Each row comes from the steps of one path. Every step used is in the known rows, and no mark comes twice. Write the path behind each row, first mark first.
In the rows, zero is written as 128.
Known rows:
vafe > zafoz > gizun > kerorif: [ 83  80  97 138 165 134  74 191 112 140  97 108 158 161 102 173 127 152
 124 117 109 130 153 144 122 116  96 140 132  56 179 121 107 126 132 149
 171  91 113 152 134 122  94 162 110  61 179 151]
zafoz > gizun > kerorif: [ 97  65 102 118 173 135  96 181  85 129 116 115 159 147 114 160 106 159
 106 114 122 118 151 155 128 123  91 103 130  74 145 114  91 136 122 161
 169  90 104 168 131 116 105 143 106  92 197 142]
kerorif > gizun > tobe > tosid > vafe: [142 143 139 106 110 169 197 121 158 155 100 190 154 100 107 103 120 100
 147 122 143 105 152 138 175 201 149 120 130  63 142  98  63 104 124 146
 117 125  79 125 113 109 140 128  59  76 101 117]
vafe > tosid > mezoz: [120  92 139  76 156 115 154 135 161 129 100 114 134 158 105 149 119 139
 158  88 122 133 149 125 134 152 115  87 117 114 141 130 118 119 100 171
 160 125 116 147 171  76  84 136 111 122 185 138]
kerorif > gizun > tobe > tosid > mezoz: [138 122 140 110 125 155 203 138 146 185  83 153 151 122 100 119 125 129
 169 132 143 101 127 112 125 217 123  94 156 100 127 104  67 120  99 143
 124 136 107 130 141  99 137 127  75 118 104 133]
gizun > zafoz: [151 136 120  90 174 127 144 107 125 126 159 109 125 143  81 182 130 116
 136 148 111 125 141 151 141 161 117 126 101 119 135 138 107  94 103 120
 138  86 141 155 127  98 163 148 112 130 167 166]
vafe > tosid: [121  98 126  80 162 119 146 138 146 128 128 113 130 153  95 128 125 139
 132  95 135 143 160 150 153 134 105 111 104  95 141 132 131  92 115 152
 160 124 119 144 151  78  91 136 121 112 175 164]
pase > kerorif > mezoz > tosid: [124  70 100  73 165 128 158 102 120 125 147  91 158 140 132 150 170 145
 113 130 128 101 114 139 113 128 105 135  82 131 135 139  91 101  96 156
 134 120 116 150 163 101 135  80 155 135 189 165]
kerorif > mezoz > tosid: [143  89 129  69 150 123 173  97 104 132 119  99 167 137 104 154 144 175
 128 112 121 117 123 149 115 159 108 124  84 115 123 140  99 109 118 140
 138 107 132 154 176  86 145 108 131 108 170 179]
vafe > zafoz: [117 109 107 107 156 113 152 141 169 142 127  92 133 157  90 162 145 125
 135 131 114 154 165 141 121 145 130 160 113  93 165 145 134  93 122 123
 131  89 147 147 146 100 124 145 111  86 150 172]
tobe > tosid > mezoz > kerorif > gizun > zafoz > susil: [125 126 121 140 146 157 111 132  68 180 145 144 128 120  94 118  90  96
 157 130 114  71 117 134  97 193  92 122 137 144 179 138 104 116  82 121
  83 140 100 115 147 122 151 141 132 145 122 153]
pase > kerorif > gizun: [ 91  83 105  92 174 148 139 173 124 138 160 130 120 136 132 121 143 103
 118 141 133 132 147 127 135 137 107 150  99 124 162 136 108 107  80 158
 133 126  96 171 129 111 130  74 110 158 160 134]
gizun > zafoz > susil: [157 103 124 102 162 125 126 127 141 131 162 118 117 151  72 168 106  84
 136 142 111 112 127 170 129 145 100 136 112 115 182 147 119 113 116 119
 116  98 149 150 143  96 157 160 138 118 157 189]
pase > kerorif > mezoz > tosid > tobe: [125  60  91  79 148 125 164 105 160 137 146 113 162 148 137 158 165 121
 116 143 129  95 101 147 135 134 116 119  93 148 123 110  77  99 112 150
 103 144 144 144 168  87 122  88 167 117 202 122]
mezoz > tosid > vafe: [160  92 113  88 137 129 172  91 156  95 134 115 163 102 107 147 130 136
 126 106 119  89 160 168 171 155 138 130  96  86 134 116 117 100 125 122
 120  96 106 138 152 116 140 125 130  70 177 122]
gizun > kerorif > mezoz > tosid > vafe > zafoz: [109 125 132  86 130 125 135 109 114 110  58 136 174 136 116 164 142 159
 134  92 106 113 141 139 120 139 131 131  78  75 193 120  65 146 143 143
 164  93  76 129 163 131 101 143 131  51 162 138]
tobe > tosid: [129 132  88 103 162 122 189 105 137 156 121 109 147 140  87 128 127 133
 125 141 145 121 167 142 135 169 134 133 125  97 112 126 117  66 102 136
 117 104 136 136 132 108 139 131  98 107 142 183]
tobe > tosid > mezoz > kerorif > gizun > zafoz: [125 154 118 133 153 154 135 106  56 173 148 139 136 115 103 132 113 127
 147 132 114  83 132 115 108 208 107 108 123 145 133 124  95 104  73 123
 105 130  99 113 129 126 152 125 103 152 130 129]
pase > kerorif: [107  81  76  87 176 126 159 140 156 123 166  92 122 139 123 144 152 108
 104 153 132 124 155 133 127 125 116 135 111 129 143 132 105  90  83 153
 125 103 121 160 134 112 133 100 129 145 183 143]
mezoz > tosid > vafe > zoda: [178  90 101  86 129 123 164  80 153 112 111 112 163 123  96 149 139 128
 124  79 117 110 172 162 204 156 133 133  88 100 125 104 130 111 156 123
 131  84  81  90 155 116 139 111 143  43 192  99]
gizun > tobe > tosid > mezoz > kerorif: [147 109 103 116 125 133 191  87 132 175 139 101 146  84 117 134 138 150
 125 143 135  79 125 123  95 196 109  69 168 135 102 100  68  89  96 137
  90 114 124 101 143 108 147 144 113 114 126 115]
zafoz > gizun > tobe > tosid > mezoz > kerorif > pase: [130  71 112 163 127 168 136 126  78 179 125 101 168 128 122 154 148 128
 172 121 104  75 100 130 114 163  96 109 191 115 115 106  44  98 104 165
 131 157 101 107 150  91 133 139 118 107 110 106]
pase > kerorif > gizun > zafoz: [110 118 107  98 182 158 115 154 106 138 180 141 106 143 111 144 143  80
 133 158 120 116 124 133 150 149 105 154  91 131 164 138  93 108  74 139
 140 124 100 160 110 121 155 102 111 170 167 141]
gizun > tobe > tosid > vafe: [162 134 115  98 113 144 218  87 193 137 110 153 155  99 103 130 127 106
 127 134 142 101 150 146 169 183 155 107 141  72 119  93  62  87 127 144
 112 102 110 109 119 111 143 156  80  61 119 125]
kerorif > mezoz: [114 107 136  67 159 119 178 116 118 150 105 120 148 154 108 156 126 149
 115 113 116 153 142 141  98 153 119 126  85 113 134 147  94 129 110 167
 134  92 135 184 159  62 143 115  88 134 164 182]
gizun > zafoz > vafe > zoda: [174 129  98  92 146 120 124 106 134 127 142 132 128 168  89 209 118 119
 146 105  81 132 127 158 186 167 111 132  85 119  97 135 123 106 106 115
 161  83 119 115 137  78 171 135 126 113 181 153]
tosid > vafe > zafoz: [116 119 119 105 133 130 161 126 198 124 104 134 145 135 102 160 129  99
 133 116 102 144 179 143 146 143 152 161  97  78 177 133 124 108 132 138
 114  73 118 146 140 103 123 150  93  52 158 140]
kerorif > pase: [125 104 119 103 169 139 154 125 108 137 137  91 131 162  99 166 153 111
 169 118 109 148 154 143 129 134 123 157 112 123 153 145  87 102 114 157
 170 122 124 163 147  82 135 117 104 140 126 156]
kerorif > gizun > tobe: [145 103 151  98 134 149 171 156 143 160 138 152 134 117 104 128 138 127
 140 133 134 134 129 143 141 180 102 117 130  91 143 118  75 116 123 138
 143 123 112 161 132  90 146 118  86 126 121 139]
zoda > vafe: [128 114  89  70 151 122 154 117 140 119 144 116 122 133 122 153 137 111
 143 124 124 125 151 149 156 148 137 118 110 108  89 143 130 116 113 124
 104  89 117 157 144  92 111 146 133 108 176 169]
zafoz > gizun > tobe > tosid: [149  87 101 136 137 153 165 142 148 164 121 129 165 129  92 139 128 144
 124 140 140  96 125 152 160 167 105 111 169  57 105 100  85  81 127 146
 124 120 131 125 128  97 136 153  97  66 142 160]

Write each row's path:
[130 135  98  98 138 139 201  89 164 131 102 139 153 117  99 126 111 104
 124 123 138 108 182 144 164 165 160 129 114  82 131 116 109  85 110 145
 103  94 103 131 124 109 137 138  78  69 146 145]
tobe > tosid > vafe
[134 136 130 120 163 152 100 128  51 154 196 123 121 101 108 141 123 123
 116 136 106 116 136 143 121 170  87 132 100 135 151 134 105  99  96 117
 121 111 105 145 122 114 163 114 115 156 144 136]
mezoz > kerorif > gizun > zafoz
[153 137  87  97 129 128 190  80 161 146  82 142 153 139  93 129 122 100
 119  92 133 127 189 147 196 166 155 134 103  87 126 103 120  95 137 152
 120  79  84  89 129 109 137 126  88  41 161 120]
tobe > tosid > vafe > zoda
[136  87 160  98 104 159 116 167 126 145 134 165 141 111 158 142 117 164
 169  74  98 104  87 128 135 180  76  70 141 116 113 119  80 115  80 144
 162 168  74 138 165  64 104 119 127 146 137 105]
zafoz > vafe > tosid > mezoz > kerorif > gizun > tobe
[132 121 140 118 157 147 110 131  68 159 164 131 125 112 115 157 115 128
 137 124  93 101 128 117 105 185  93 105 111 157 150 134  94 126  79 127
 115 114  98 140 142 105 162 114 105 168 156 109]
tosid > mezoz > kerorif > gizun > zafoz
[105  88  88 123 141 135  95 174 150 136 123 121 146 166 112 169 141 117
 150 118  93 123 134 153 160 128 124 157 125  62 120 144 155 109 127 126
 113  93 117 142 145  91  92 170 138  49 185 166]
zoda > vafe > zafoz > gizun
[136  89 103 121 121 142 110 171 180 138 129 128 145 148 114 175 160 113
 149 126 103 118 110 155 165 145 118 133 148  52 107 126 112 114 148 111
 105 100 123 125 142  85  96 188 139  35 159 155]
zoda > vafe > zafoz > gizun > tobe
[101 108 121  80 134 141  90 154  77 142 133 146 121 119 153 111 122 129
 164  68 111 108 133 120 139 159 101  84 114 135 113 135 125 135  87 143
 120 147  54 126 169  86  61 126 143 136 168 109]
zoda > vafe > tosid > mezoz > kerorif > gizun
[105 121 107 127 145 146 155 127  74 182 127 129 146 105 119 101 116 143
 138 118 131  99 156 110  99 192 108 110 135 135 131 126 107  97  76 139
 101 131  94 131 145 108 129 102  94 142 128 123]
tobe > tosid > mezoz > kerorif > gizun
[135  87 153 110 123 148 152 143 110 170 153 129 134  87 134 134 131 142
 133 121 117 104 124 123  92 188  89  80 148 137 141 112  72 132 102 136
 107 128 100 139 148  93 145 110 102 146 129  91]
tosid > mezoz > kerorif > gizun > tobe
[133  94 149 128 148 154  93 153  79 159 162 138 116 123 107 143  89  98
 143 119  91  92 113 138  92 172  75 116 125 156 195 146 105 143  91 123
  98 124 102 144 161 105 156 135 138 161 137 137]
tosid > mezoz > kerorif > gizun > zafoz > susil
[134  89 122 154 122 146 160 156 184 179  77 123 166 159  88 163 140 130
 166 134 114  97 117 126 127 179 119 121 183  61 140 105  94 102 118 143
 118 122 141 106 149  96 120 177  94  38 137 141]
vafe > zafoz > gizun > tobe > tosid > mezoz
[121 119 100 129 123 140 166 128 199 139  89 136 143 145  84 123 104  74
 143 120 124 115 168 159 143 145 155 176 124  66 219 136 132  97 133 127
  85 106 115 117 146 117 114 179 113  27 120 177]
tobe > tosid > vafe > zafoz > susil
[122 116 100 101 165 168 100 164 121 117 184 162 117 148 132 177 123  95
 145 151  92 107 103 137 162 160 107 151  87 126 139 152  94 102  48 125
 156 135  97 175 118  99 158  98 125 176 163 148]
pase > kerorif > gizun > zafoz > vafe
[ 90 112 125  68 165 118 148 130  76 141  89 129 150 146 117 157 122 167
 111 107 122 143 142 135  83 138 106  97  90 115 158 131  59 150 118 176
 171  83 108 177 149  97 122 123  96 137 172 164]
gizun > kerorif > mezoz
[127 119 107  62 149 120 127 130 141 112 126 129 118 145 120 137 134 121
 148  90 130 131 146 147 177 134 124 101 103  94 105 137 139  94 116 139
 144 120  98 138 153  82  60 158 148  98 185 165]
zoda > vafe > tosid
[106  85 127 113 147 136 134 151  84 162 144 118 140 107 133 128 117 145
 132 109 112 118 151 119  88 176  95 109 120 149 139 132 109 126  82 138
 102 116  99 162 155  93 135  96 100 160 152 105]
tosid > mezoz > kerorif > gizun
[132 101 121  77 145 130 131 146 163 108 130 138 139 158 121 161 108 149
 156  93 107 136 129 153 169 137 107 115 102  91 111 146 135  86  82 145
 170 135 116 162 153  59  98 135 129 121 171 173]
zafoz > vafe > tosid
[119 114  87 120 152 121 175  92 103 160 132  93 150 102 117 131 123 151
 123 130 127  90 152 123  88 179 121  95 141 145 107 121 111  86  77 138
  95 103 121 119 146 109 138 126 112 125 150 136]
tobe > tosid > mezoz > kerorif
[126 101 112  80 142 119 142 107  94 144  96 122 177 141 119 169 133 164
 125 112 135 103 116 155 121 151 106  81 102 126 133  95  54 140 136 148
 147 121 127 144 164  98 104 128 150 102 186 123]
gizun > kerorif > mezoz > tosid > tobe
[124 147 121 142  97 170 160 121 138 174 128 161 152  78 124 101 145 114
 136 123 125 109 141 127 135 185 131 142 141  72 171 104  77  79 133 123
  97 128  73  92 119 126 127 144  90  54  81 105]
mezoz > kerorif > gizun > tobe > tosid > vafe > zafoz
[127 112  94  68 132 122 130 129 178 131 125 145 123 155 128 142 128  96
 157  93 135 120 136 157 200 140 129  85 112 112  93 112 123  95 126 140
 107 139 128 127 157  65  47 167 160  79 201 117]
zoda > vafe > tosid > tobe
[132  89 107  84 127 125 134 141 199 125 125 151 145 157 131 174 100 128
 158  88 113 128 125 166 185 143 112  95 115 103  97 120 125  85 100 146
 149 157 142 153 158  46  86 144 138 102 185 127]
zafoz > vafe > tosid > tobe
[156 104 111  82 132 123 169  99 168 128 100 136 140 136  99 148 127 101
 113  78 113 144 186 150 185 145 141 129  90 101 136 111 119 129 149 156
 129  70  86 112 138  98 139 117  97  62 187  97]
tosid > vafe > zoda
[138 118 131 110 148 151  77 108  81 113 154 116 125 162 135 208 125 123
 211  83  58 102  88 128 140 151  93 110 114 152 127 152  75 104  62 152
 195 166  87 127 164  68 117 141 155 168 144 127]
gizun > zafoz > vafe > tosid > mezoz > kerorif > pase
[137  65 116 140 127 150 115 146 170 110 114 118 186 136 100 169 135 136
 142 101  90  89 152 171 179 135 126 172 120  44 164 122 137  98 144 118
 124 108 104 122 157 114 112 148 129   4 185 130]
mezoz > tosid > vafe > zafoz > gizun
[ 95  84 104  66 168 124 164 126 134 140 143 116 138 154 130 152 152 118
  99 135 117 142 125 129  97 126 111 136  84 134 147 147  83 116  85 182
 130 105 121 180 148  82 140  88 112 157 182 163]
pase > kerorif > mezoz
[112  84 117 113 156 136 140 113  80 142 144  73 136 132 127 169 149 119
 165 108  93 120 141 127  85 143 105 125 130 165 147 138  74 124  89 160
 138 127 107 147 165  88 136 112 125 162 135 110]
tosid > mezoz > kerorif > pase
[102  92 149 100 150 143 108 160  84 159 133 134 137 118 130 106 116 153
 146  73 118 122 142 114 113 158  78  92 113 134 150 128 119 117  92 157
 146 150  80 143 162  85  88 105 114 152 160 109]
vafe > tosid > mezoz > kerorif > gizun
[100 112 113 100 177 138 124 137  65 128 115  97 129 161 112 169 148 121
 164 115 121 137 157 134 110 123 113 130 114 116 168 131  48 139 121 174
 207 113  86 163 136 118 111 128 105 138 128 140]
gizun > kerorif > pase
[141  71 101 150 122 151 147 129 119 178 135 117 170  97 116 136 127 153
 121 131 121  65 113 136 110 178  91  75 189 104  97  93  79 103 102 140
  89 125 121 106 147 101 134 145 113  90 151 112]
zafoz > gizun > tobe > tosid > mezoz > kerorif
